Each row was made from one walk, in order. Every step used is in the known rows, and no mark comes twice. Write each row's walk.
Known rows
pugosad tuki sitak muke mamo: [ 1.095  3.726  1.940  0.464 -0.997  1.588  2.191  0.581 -0.415 -1.341
 -2.121 -0.697 -1.196 -1.050 -3.550 -1.339  1.347  2.241 -0.865 -0.015
  3.917  1.735  2.460  0.643 -1.036]
tobonez gefe sadez mamo muke sitak tuki: [-0.664  1.495 -1.398  0.474 -0.632  3.945 -0.785  0.459  1.777 -0.735
 -2.479  0.130 -0.878 -0.545 -0.953 -2.306 -0.905  2.198 -1.802 -0.363
  0.719  2.228  0.287  0.539 -0.459]
tobonez gefe sadez mamo: [-0.857 -0.155 -1.656  0.014 -0.274  4.403 -2.106  0.226  1.924  0.463
  1.166  1.172  0.389 -0.101 -0.005 -2.489 -0.260  2.292 -0.421  0.456
 -2.328  1.232 -1.648  0.957 -0.745]
sadez vakab tobonez: [ 0.544  1.474  2.156 -0.110  2.016  1.264 -0.291 -0.047 -0.137 -2.115
 -1.728  0.574  1.795  0.694 -0.296 -0.684  1.104 -0.909  0.951 -1.452
 -0.551 -0.803  0.883  0.093 -2.038]
mamo sadez: [-0.992  0.818  1.295 -1.240  0.421 -0.174 -1.775  1.139 -0.814 -0.638
 -2.569 -0.473 -0.254  0.744 -1.549  0.022 -1.489  0.040  0.893 -0.396
 -0.683  1.680  0.675 -0.026 -1.700]
tobonez radi: [ 0.448 -0.314 -0.188  0.034  0.475  2.124 -0.960 -0.283 -1.407 -0.033
 -0.530 -0.340 -0.375  0.754 -0.320 -1.163 -0.529 -0.278 -0.622  0.882
 -0.855  1.228 -1.153  1.051 -0.779]
radi tobonez gefe sadez mamo muke: [ 0.154 -0.183 -1.318 -0.375  1.066  5.883 -3.551  1.894  2.582  0.799
  0.046  0.616  0.340 -0.334 -1.276 -1.226 -1.934  0.876 -0.690 -0.992
 -2.291  2.247 -1.671 -0.191 -1.444]
vakab sadez mamo muke sitak tuki: [-0.413  1.972  0.667 -0.144  1.332  1.367  1.797  0.759  0.715 -2.364
 -3.453  0.614  1.526 -0.019 -2.059 -1.202  0.458  0.726 -1.971 -1.831
  0.760  1.087  1.454 -0.645 -2.104]
gefe tobonez: [ 0.100  1.261 -0.792 -0.270 -0.902  2.281 -1.901  1.194  0.932 -1.608
 -0.461  0.714 -0.922  0.444 -1.272  0.751 -0.529  0.393  1.717  0.504
 -1.381  1.465  0.118  0.558 -1.187]
dufute dure tuki sitak: [-0.838  3.274  2.081  0.704  0.140  2.400  0.563 -0.460 -0.080  0.819
 -2.695 -1.717 -2.872 -1.807 -1.846 -2.220  0.777  2.197  0.748 -0.886
 -0.264  0.478  2.269  0.500 -0.752]
sadez mamo muke sitak tuki: [-0.497  2.135  0.231  0.429 -0.124  1.810  1.816  0.821  0.581 -2.231
 -3.391 -0.299 -0.424 -0.025 -1.593 -1.501 -0.122  0.635 -1.024 -2.279
  1.153  1.634  1.634 -0.895 -1.632]
radi tobonez gefe sadez mamo: [ 0.303  0.174 -1.366 -0.352  0.202  5.264 -3.204  1.151  2.948  0.913
  1.173  0.951  0.658 -0.268 -0.912 -1.871 -0.377  1.402 -0.989  0.254
 -2.216  1.378 -2.152  0.416 -0.616]
radi tobonez gefe sadez mamo muke sitak: [ 0.228  1.082 -1.568 -0.846  1.047  5.341 -2.993  1.022  2.780 -0.757
 -0.719 -0.324  0.046  0.185 -1.827 -1.957 -1.931  0.047 -1.337 -0.245
 -0.719  1.998 -0.534  0.259 -1.044]
tuki sitak muke mamo sadez vakab tobonez: [ 0.562  4.424  4.574  0.529  2.358  0.815  0.592  0.164  0.330 -3.247
 -5.396 -0.094  1.017  0.096 -1.750 -0.983  0.668  0.643  0.330 -1.795
  2.678  0.370  2.049  1.301 -2.333]
dufute dure tuki sitak muke mamo sadez: [-1.074  4.592  3.835  1.047  0.724  2.339  0.236 -0.029  0.782 -0.163
 -5.174 -2.184 -1.683 -2.498 -3.003 -1.689 -0.014  2.212  1.208 -1.151
  2.957  1.799  3.407  1.684 -1.434]
radi tobonez: [ 1.019  0.822  0.588 -0.948  0.449  1.871 -1.617  1.409  0.613 -0.297
 -0.461 -0.135  0.268  0.430 -2.214 -0.071 -0.015 -0.731 -0.179 -0.180
 -0.550  0.976 -0.286 -0.614 -1.024]
pugosad tuki sitak muke mamo sadez vakab tobonez: [ 1.022  4.879  4.777  0.341  1.445  0.696  1.106  0.570 -0.499 -2.521
 -5.691 -0.652  0.243 -0.781 -2.850 -0.712  0.740  1.154  0.226 -1.903
  3.980  1.039  3.358  0.877 -2.414]
sitak tuki dure: [ 0.373  1.973  0.776  1.225 -0.909  0.010  1.536  0.780 -1.685  0.465
 -1.703 -0.440 -0.387 -0.072 -1.990 -0.452  1.614  2.682 -1.148 -1.565
  0.639  0.924  1.703 -0.929 -0.220]
dure tuki sitak muke: [ 1.115  2.990  1.156  1.507 -0.187  1.829  1.175 -0.298 -0.430 -1.492
 -3.374 -1.158 -2.501 -0.660 -2.143 -1.997  1.461  1.983  0.611  0.057
  0.621  0.159  2.589 -0.143 -2.046]
sitak tuki: [ 0.093  1.248  0.793  0.409 -1.258  0.488  0.658  0.897 -0.379 -0.327
 -2.106  0.279 -0.587 -0.323 -1.346 -0.377  1.038  1.354 -0.559 -0.289
  0.792  1.181  0.682 -0.320 -0.468]
dufute dure: [-0.943  1.163  1.207  0.417  0.309  2.247 -0.057  0.163  0.419  1.382
 -0.470 -1.065  0.269 -1.103 -1.410 -0.125 -0.400  0.416  0.988 -0.870
 -0.101  1.153  0.503  0.826 -0.738]
tuki sitak muke mamo sadez vakab tobonez radi: [ 1.181  3.508  4.076  1.172  2.857  1.956  0.151 -0.622 -0.649 -2.547
 -5.627 -0.508  0.736  0.288 -0.794 -1.444  0.054  0.227 -0.635 -0.959
  2.534  0.845  0.552  2.428 -1.900]
mamo muke: [-0.347  0.237  0.434 -0.685  0.866  1.612 -0.876  1.284 -0.740 -0.915
 -1.491 -0.308 -0.354  0.551 -1.696  0.021 -1.414 -0.458  0.699 -1.227
 -0.797  1.655  0.854 -0.750 -1.991]
gefe sadez mamo: [-0.989  0.875 -0.424 -0.039  0.315  3.299 -0.977  1.042  1.562  0.527
  0.399  0.869  0.340  0.063 -0.322 -1.630  1.021  1.706  1.022 -0.105
 -2.427  0.675 -1.254 -0.272 -1.847]
sadez vakab: [-0.068  1.440  1.538  0.571  0.811  1.304 -0.555  0.014 -0.276 -0.622
 -1.092 -0.268  1.326  0.717 -0.098 -0.633  1.507  0.085  0.957 -1.463
 -0.466  0.221 -0.095 -0.059 -1.582]

Which walk is each row?
[ 0.386  1.749  2.763  0.323  2.052  2.368 -1.700 -0.494  1.055 -3.077
 -3.450  0.395  2.937 -0.068 -1.047 -0.986 -0.918 -0.312 -0.006 -1.096
  2.814  1.037  1.696  2.531 -1.617] | sitak muke mamo sadez vakab tobonez gefe
[-0.266  4.004  2.941 -0.008  0.462  1.139 -0.217  0.272 -0.081 -2.337
 -5.040 -1.139 -1.980 -0.685 -2.838 -2.253  0.482  1.868  0.566 -0.305
  2.443  1.432  3.198  0.803 -1.888] | dure tuki sitak muke mamo sadez
[-0.057  1.512 -0.697 -0.196  0.571  3.941 -0.521  0.352  1.891 -2.219
 -3.201  0.974 -0.494 -0.569 -1.073 -2.303 -1.326  1.189 -1.779 -0.404
  0.640  1.194  1.288  0.743 -0.917] | vakab tobonez gefe sadez mamo muke sitak tuki
[ 1.211  2.505  0.915  1.526 -0.250  1.191  1.832  0.126 -0.260 -1.084
 -2.333 -0.633 -1.224  0.056 -2.078 -0.755  0.712  1.712 -0.160  0.032
  0.811  0.766  0.907  0.118 -1.578] | tuki sitak muke
[ 0.246  2.944  0.563  0.649 -0.027  0.112  1.714  0.660 -1.873 -1.163
 -3.612 -1.702 -0.971  0.368 -2.901 -0.519  0.024  1.309 -1.568 -2.152
  2.070  1.513  3.309 -1.104 -0.653] | mamo muke sitak tuki dure
[-0.256 -0.092 -0.951 -0.650  0.906  4.342 -1.820  0.095  2.013 -1.013
  0.475  1.989  0.753 -0.115 -0.134 -2.510 -0.687  1.294 -0.366  0.499
 -2.324  0.163 -0.725  1.105 -1.191] | vakab tobonez gefe sadez mamo
[-0.749  1.444 -0.168 -0.627  1.182  2.316  0.662  0.443  0.482 -2.641
 -1.628 -0.587  0.175  0.891 -1.560 -1.752 -1.044 -0.608 -0.072 -1.930
 -0.354  1.233  1.315 -0.689 -2.353] | sadez mamo muke sitak
[ 0.422  1.638  1.098  0.360  0.146  2.151  0.463  0.315  0.802 -1.859
 -0.629  0.120  1.484 -0.248 -2.177 -0.745  0.983  0.183  0.318  0.139
  2.562  1.141  1.233  1.023 -1.357] | sitak muke mamo
[-0.617  0.382  0.383 -0.641  1.743  1.776  0.464  0.524  0.813 -1.204
  0.218  1.681  2.730  0.394 -1.083 -1.419  1.103  0.810 -0.544 -0.954
 -2.272  0.094 -0.452 -0.238 -2.382] | vakab sadez mamo
[-0.685  1.370  0.211 -1.173  2.601  1.873  0.707  0.498  0.674 -2.845
 -1.703  0.361  2.154  0.932 -1.974 -1.463 -0.501 -0.611 -0.996 -1.467
 -0.700  0.717  1.183 -0.449 -2.775] | vakab sadez mamo muke sitak
[-0.416 -0.405 -0.883 -0.725  1.845  4.892 -2.191  0.857  1.682 -1.182
 -0.557  1.621  0.360 -0.107 -0.511 -1.866 -2.229  0.735 -0.090 -0.732
 -2.532  0.974 -0.200  0.440 -2.046] | vakab tobonez gefe sadez mamo muke
[ 0.634  3.317  1.752  0.669 -0.038  1.718  1.699  0.151  0.412 -2.099
 -1.730 -0.066 -0.418 -0.193 -2.484 -1.620  1.270  1.730 -0.753  0.110
  2.533  1.079  1.200  1.036 -0.915] | tuki sitak muke mamo
[ 0.890  0.867  1.264  0.531  2.484  3.397 -2.204 -0.372 -0.226  0.111
 -1.800  0.271  0.895  0.511  0.963 -1.092  0.959 -0.336  0.604  0.699
 -1.443 -0.273 -1.526  1.478 -1.537] | gefe sadez vakab tobonez radi
[-1.555  1.597  2.190 -2.156  0.641  0.272 -1.903  1.124 -0.079 -1.633
 -1.971  0.080  0.619  0.538 -1.979 -0.868 -0.897  0.053  0.366 -0.288
  1.094  2.004  0.962  0.900 -1.065] | muke mamo sadez
[-0.149  2.727  0.647  0.637  1.707  0.912  2.694  0.696 -0.613 -1.656
 -3.062 -0.174  1.808  0.217 -2.666 -1.301  1.049  1.964 -2.499 -3.139
  0.630  0.818  2.516 -1.256 -1.856] | vakab sadez mamo muke sitak tuki dure
[ 0.725  0.311 -1.284  0.363 -0.437  3.422 -2.309  0.402 -0.053 -0.968
 -0.702  0.368 -1.272  0.565 -0.330  0.272 -1.160 -0.028  0.675  1.370
 -1.571  1.905 -1.387  1.698 -0.701] | gefe tobonez radi
[-1.468  2.488  3.374 -0.952  1.481  0.589 -1.931  0.637  0.077 -1.497
 -2.751 -0.227  1.896  0.670 -0.808 -0.908  0.564  0.056  0.859 -1.753
  1.326  1.487  0.531  0.929 -1.495] | muke mamo sadez vakab
[ 0.241  2.254 -0.722  0.591  0.882  3.424  0.387  0.217  0.604 -1.418
 -2.690  0.160 -0.186 -0.318 -1.737 -2.315 -0.725  2.518 -2.329 -1.628
  0.454  0.894  2.283  0.102 -0.624] | vakab tobonez gefe sadez mamo muke sitak tuki dure
[ 0.648  0.491  1.016 -0.019  1.514  2.351 -1.378 -0.859  0.196 -2.124
 -1.054  0.848  1.738  0.573  0.071 -1.532 -0.182 -0.315 -0.519 -0.842
 -0.476 -0.305  0.491  1.320 -0.929] | sadez vakab tobonez gefe
[ 0.252  1.802  1.762 -0.093  1.980  2.282 -1.785  0.406  0.752 -0.597
 -1.630  0.680  1.294  0.338  0.013 -0.585  1.621  0.066  1.608 -0.246
 -1.241 -0.725 -0.085  0.331 -1.961] | gefe sadez vakab tobonez
[-1.045 -0.429 -1.540 -0.071  0.615  5.005 -2.490  0.956  1.566  0.263
  0.101  0.851  0.000 -0.108 -0.403 -1.852 -1.753  1.735 -0.185 -0.789
 -2.461  2.059 -1.154  0.295 -1.584] | tobonez gefe sadez mamo muke
